Each row was made from one small tree. The marks that hang from a mark follow it in brackets, in the order of their numbers. Every link used is in the known rows. Write each row's tree.
Known rows
j49{j713{j315 j776}}: [-4.33 -1.34  0.25  0.11  2.40 -1.95 -0.22 -3.84  0.21  0.48 -1.71 -0.11
  1.35  0.32 -0.71 -0.54 -0.68 -3.77  4.78 -2.34  0.14  0.97]
j49{j713{j315{j845} j718 j776}}: [-3.14 -1.23  1.76 -1.06  2.48  1.29 -0.55 -3.82 -1.36  0.58 -0.33 -2.74
  0.79  0.55  1.07 -1.29 -0.75 -1.83  3.90 -1.85 -0.82  0.24]
j315{j713{j718{j605}} j845}: [-1.16 -0.24  0.83 -1.38 -0.84  1.43 -1.07 -2.72 -2.61 -1.57 -0.64 -1.12
 -2.41 -1.41  0.89 -0.24 -1.76  3.29  1.00 -1.28 -1.89  0.20]
j802{j315{j713 j845}}: [-2.57 -2.00 -1.80  2.30  1.26 -2.03 -0.80 -2.08 -1.74 -0.60 -1.25  1.05
 -3.26 -0.60 -1.02 -1.94 -0.63  1.27  2.16 -0.46 -1.67  2.45]
j49{j713{j315 j718{j605} j776}}: [-2.16  0.43  1.90 -3.31  0.67  1.14  0.27 -4.90  0.12  0.33 -1.44 -1.43
  2.61  0.50 -0.50  0.20 -1.40 -1.78  2.85 -3.54  0.81 -0.19]
j605{j718}: [-3.54 -0.54 -0.67  2.75  0.03 -4.36 -2.64 -2.64 -2.93 -2.79  1.08  3.77
 -3.25 -0.44 -2.14  0.39 -0.08  0.21  1.47 -0.54 -2.57  1.21]
j49{j713{j776}}: [-4.05 -0.89 -0.31  0.33  2.12 -3.17 -0.99 -3.40 -0.64 -0.12 -2.05 -0.13
  0.51 -1.03 -0.65 -0.42 -1.80 -1.84  5.24 -1.24 -0.21  0.25]
j718{j713{j315{j845} j776}}: [-3.49 -0.71 -0.46 -0.44  0.75  0.22 -0.49 -3.00 -1.59 -0.64 -1.73 -0.06
 -1.44  0.44  0.74 -1.26  1.88 -1.60  5.03  0.08 -0.70  1.84]
j802{j315{j713{j49 j776}}}: [-0.96 -0.39  0.70  0.28  1.41 -1.14 -0.23 -2.09  0.94  2.38 -2.76  1.31
  0.59 -0.05 -1.29  0.80  1.25 -0.93  1.69 -0.41  1.76  2.70]
j802{j315{j713{j49 j718} j845}}: [ 0.36 -1.26  0.91  0.93  0.93  0.46 -1.22 -2.01 -0.73  0.97  0.02 -0.67
 -1.07 -0.66 -0.25 -0.30  0.41  1.54 -1.07 -0.30 -0.83  2.13]
j315{j713{j718{j605} j776} j845}: [-1.36  0.65  2.50 -2.97 -0.50  2.99 -0.52 -2.64 -2.36 -0.12 -1.97 -1.52
 -1.41 -1.46  1.83  0.28 -1.18  2.94  2.46 -0.89 -0.23 -0.10]
j315{j713 j845}: [-3.41 -1.78 -1.14  2.15  0.64 -2.05 -1.58 -1.51 -2.64 -1.27 -0.92  0.03
 -3.49 -1.66  0.81 -0.90 -1.38  1.27  3.38  0.00 -2.46  1.29]
j802{j315{j713{j718} j845}}: [-0.94 -2.06 -0.13  0.61  1.03 -0.25 -1.12 -2.85 -1.79 -0.96 -0.35 -0.25
 -2.57 -0.05  0.05 -0.82 -0.37  2.00  1.26 -0.63 -1.28  1.88]
j718{j605 j713}: [-1.68  0.62 -2.79 -0.55 -1.66 -2.24 -1.14 -4.17 -1.52 -3.52 -1.95  1.35
 -1.43 -1.28 -1.72 -0.04 -0.53  0.97  3.21 -1.04 -1.02  0.94]
j845{j315{j713}}: [-3.31 -2.62 -0.05 -0.33  1.21 -4.50 -1.71 -2.99 -1.93 -0.70  0.29 -0.28
 -2.36 -1.95 -0.77  0.30 -1.31 -0.98  3.90 -0.09 -2.01  1.29]
j802{j315{j845}}: [-3.12 -2.00 -2.42  3.07  1.70 -3.71 -1.53 -3.21 -2.40 -2.71 -0.44  1.76
 -2.63 -0.19 -2.50 -3.81 -0.61  1.63  1.88 -0.28 -1.57  1.94]
j315{j713{j718}}: [-1.35 -1.80  0.73 -0.18  0.25 -1.60 -1.98 -2.97 -1.26 -2.17  0.09  0.32
 -1.73 -1.12  1.03  1.82 -1.02  0.76  2.33 -0.79 -0.94  0.68]
j713{j49 j718{j605} j776}: [-0.02  1.49  2.84 -2.51 -0.46  0.53 -1.64 -3.54 -0.66 -0.35 -0.86 -0.16
  1.83 -0.89 -1.30  0.53 -0.13  1.59 -0.12 -1.17  1.73 -0.36]
j718{j605 j713{j49 j315 j776}}: [-0.92  1.85  0.71 -2.40 -1.03  0.70  0.07 -3.48  0.55  0.84 -2.48  0.73
  1.77  0.47 -1.90  0.65  2.57 -1.93  1.62 -1.17  1.62  1.70]
j713{j49 j315}: [-2.70 -1.71  0.13  2.32  0.85 -3.52 -1.68 -2.95 -0.27 -0.78  0.21  1.43
  0.15  0.02 -2.51 -0.63  0.80 -1.95  0.17 -1.10  0.05  1.75]
j315{j713{j49 j718 j776} j845}: [-0.53 -0.25  3.68 -1.22  0.60  2.18 -1.39 -1.35 -1.20  2.08 -0.82 -2.40
 -0.56 -1.30  2.17  1.05  0.30  0.96  1.45  0.47 -0.06  0.76]
j315{j713{j49}}: [-1.87 -1.11 -0.18  1.77  0.36 -2.85 -1.77 -1.47 -0.22  0.11 -0.82  0.82
 -0.97 -1.74 -0.52  1.32 -0.49 -0.39  1.26 -0.19 -0.53  1.63]

Write each row's tree
[-2.37 -0.26  1.95  0.46  1.02  0.43 -1.11 -0.48 -1.27  2.10 -1.93 -1.04
 -1.20 -1.68  1.01  0.16  0.23  0.37  2.51  0.89 -0.13  1.53]  j315{j713{j49 j776} j845}
[-0.92 -0.06  3.16 -5.66  0.10  0.66 -0.52 -3.90 -1.75  0.77 -0.76 -1.77
 -0.28 -1.84  0.19  1.46 -0.89  0.70  2.91 -1.01  0.03  0.07]  j845{j315{j713{j718{j605} j776}}}
[-1.04  2.05  0.85  0.29 -0.81 -0.80 -1.74 -1.95 -1.35  1.07 -0.75  2.20
 -0.72 -0.42 -0.99  2.50  2.94 -1.73  2.30  0.66 -0.70  1.95]  j605{j718{j713{j49 j776}}}
[-0.58  1.39 -1.52 -0.07 -1.76 -1.64 -1.35 -3.23 -0.99 -1.64 -1.58  1.03
 -0.14 -1.23 -2.29  0.14  0.50  0.60  1.05 -0.83 -0.42  1.25]  j718{j605 j713{j49}}
[-2.22 -1.09 -0.21 -0.04  1.35 -1.85 -0.06 -2.77  0.17  0.64 -2.74  1.89
 -0.85 -0.03 -0.76  0.53  0.48 -0.49  3.79 -0.79  1.13  2.33]  j802{j315{j713{j776}}}
[-1.46 -2.49  2.04 -2.13  1.19 -2.69 -1.92 -3.65 -2.17 -0.94  1.40 -1.57
 -1.77 -1.66  0.57  1.17 -1.07 -0.30  2.54 -0.44 -1.86  0.85]  j845{j315{j713{j718}}}
[-2.23 -1.87  0.91 -0.08  1.18 -3.68 -1.72 -2.06 -1.24  1.57  0.51 -0.69
 -1.06 -2.29 -1.32  0.55 -0.61 -1.34  1.71  0.33 -1.39  1.56]  j845{j315{j713{j49}}}
[-0.81  0.86 -1.09 -0.43 -1.40 -0.66 -0.50 -3.77  0.19 -0.63 -1.45  1.18
  0.72  0.10 -2.59  0.01  1.79 -1.41  0.25 -1.62  0.14  1.79]  j718{j605 j713{j49 j315}}
[-0.97  0.65  1.92 -2.82 -0.20 -0.37 -1.45 -4.38 -1.65 -2.21 -1.13  0.46
  0.35 -0.84 -0.50  0.53 -0.93  2.15  2.11 -1.32  1.04 -0.59]  j713{j718{j605} j776}
[-1.01 -0.99  1.46 -1.11  1.57  1.54 -0.40 -2.59 -1.36  0.69 -1.35 -0.83
 -1.46  0.11  0.85 -0.08  0.26  1.39  2.68 -0.25  0.15  1.52]  j802{j315{j713{j718 j776} j845}}
[ 0.60  1.52  3.66 -3.40 -0.84  2.14 -0.69 -2.54 -0.04  1.48 -1.86 -0.85
  1.46 -1.42  0.36  2.67 -0.18  1.29  0.31 -1.12  1.58  0.38]  j315{j713{j49 j718{j605} j776}}
[-2.74  0.99 -0.53 -2.12 -0.80  2.00  0.30 -3.48 -1.68 -0.90 -2.68  0.02
 -0.85  0.38 -0.49 -1.63  1.40 -0.13  4.01 -0.83 -0.35  1.32]  j718{j605 j713{j315{j845} j776}}
[-0.37 -1.08  4.47 -3.33  1.37 -0.28 -1.47 -2.46 -0.92  2.63  0.53 -2.55
  0.76 -2.02  0.79  2.32  0.47 -1.33  1.92  0.47  0.32  0.93]  j845{j315{j713{j49 j718 j776}}}
[-3.51  0.72  0.30  0.05 -0.11  0.77 -0.78 -2.46 -2.68  0.06 -0.38  1.54
 -2.66  0.82 -0.04  0.09  3.10 -1.66  3.48  0.05 -2.20  2.32]  j605{j718{j713{j315{j845} j776}}}
[-1.26 -0.90  2.52 -1.73  0.66  0.12 -1.49 -2.88 -0.84 -0.43 -1.25 -0.33
 -0.62 -0.98  2.05  2.63 -0.61  0.48  3.48 -0.45  0.62  0.45]  j315{j713{j718 j776}}
[-2.10 -0.06 -2.02 -0.95 -1.32 -1.44 -0.34 -4.54 -1.00 -2.79 -1.62  1.72
 -0.64  0.14 -2.15 -0.28  0.85 -1.05  2.64 -1.99 -0.75  1.39]  j718{j605 j713{j315}}
[-3.55 -1.71  1.83 -2.15  1.47 -2.70 -1.05 -2.89 -1.85  1.35 -0.73 -0.73
 -1.23 -1.87  0.30  0.65 -0.36 -1.31  5.08  0.24 -0.58  1.29]  j845{j315{j713{j776}}}
[-1.75 -1.70  3.40 -4.16  1.41 -0.81 -1.40 -3.41 -1.62  0.74  0.05 -2.09
 -0.71 -1.73  1.46  1.77 -0.32 -0.83  4.06  0.04 -0.40  0.67]  j845{j315{j713{j718 j776}}}
[ 0.14 -1.14  1.91  0.18 -0.11 -0.92 -2.15 -2.18 -0.39 -0.08  0.11 -0.40
 -0.19 -1.32  0.48  1.97 -0.11  0.29  0.15 -0.50 -0.33  0.91]  j315{j713{j49 j718}}
[-2.78 -0.78  1.69  0.35  1.43 -1.88 -1.12 -2.83  0.16  0.66 -1.02  1.15
  1.22  0.08 -1.78 -0.15  1.57 -2.40  1.24 -0.74  1.72  1.63]  j713{j49 j315 j776}
[ 0.11  0.59  1.73 -1.12 -1.06  2.18 -1.41 -1.88 -1.89  0.35 -0.44 -1.56
 -1.13 -1.67  0.05  0.35 -1.06  2.94 -1.29 -0.89 -1.04  0.51]  j315{j713{j49 j718{j605}} j845}
[-5.09 -1.40  0.14  0.59  2.49 -0.53 -0.10 -3.35 -1.24  0.89 -1.59 -1.53
  0.00  0.28  0.05 -2.19 -1.22 -2.47  4.92 -1.58 -0.95  0.81]  j49{j713{j315{j845} j776}}
[-2.01 -0.92  2.66 -1.82  1.60 -1.94 -1.16 -1.98 -0.82  3.15 -0.78 -1.03
  0.13 -2.19 -0.63  1.12  0.26 -1.89  3.09  0.62  0.14  1.53]  j845{j315{j713{j49 j776}}}
[-0.06  0.90  3.47 -2.97 -0.32  1.47 -0.87 -4.06  0.22  0.36 -0.64 -0.10
  2.61  0.43 -1.58  0.40  1.04 -0.49 -0.59 -1.92  2.24  0.48]  j713{j49 j315 j718{j605} j776}
[-2.46 -1.09 -0.07  2.39  0.60 -1.42 -1.73 -0.77 -1.52  0.67 -0.85 -0.47
 -2.32 -1.89  0.13 -0.46 -0.57  0.78  1.04  0.46 -1.70  1.61]  j315{j713{j49} j845}
[-2.02  0.49 -0.16  2.10 -0.85 -0.10 -1.46 -1.71 -2.08  0.51  0.93  1.49
 -2.37  0.57 -1.49 -0.02  3.35 -1.68  0.10  0.05 -2.91  2.97]  j605{j718{j713{j49 j315{j845}}}}
[-0.32  2.25  0.31 -2.13 -1.20  0.18 -0.68 -3.09 -0.41  0.06 -2.95  0.71
  0.92 -1.19 -1.65  0.58  1.36  0.07  2.63 -0.21  1.15  0.92]  j718{j605 j713{j49 j776}}
[ 0.07 -0.12  3.47 -1.67  0.47  0.64 -1.51 -2.09  0.10  1.56 -1.17 -0.94
  1.01 -1.22  1.50  2.90  0.48 -0.15  1.47 -0.18  1.20  0.72]  j315{j713{j49 j718 j776}}
[-0.91 -0.01  1.93 -0.39 -0.38  1.18 -1.40 -3.44 -1.57 -1.09  0.85 -0.65
  0.11  0.00 -1.57 -1.64  0.05  1.32 -2.17 -1.59 -0.58  0.56]  j713{j49 j315{j845} j718{j605}}
[-2.33  1.07 -0.57 -2.70 -0.96  0.15  0.22 -4.27 -0.23 -1.18 -2.94  1.09
  0.30  0.85 -1.15  0.32  1.64 -1.52  4.16 -1.57  0.87  1.42]  j718{j605 j713{j315 j776}}
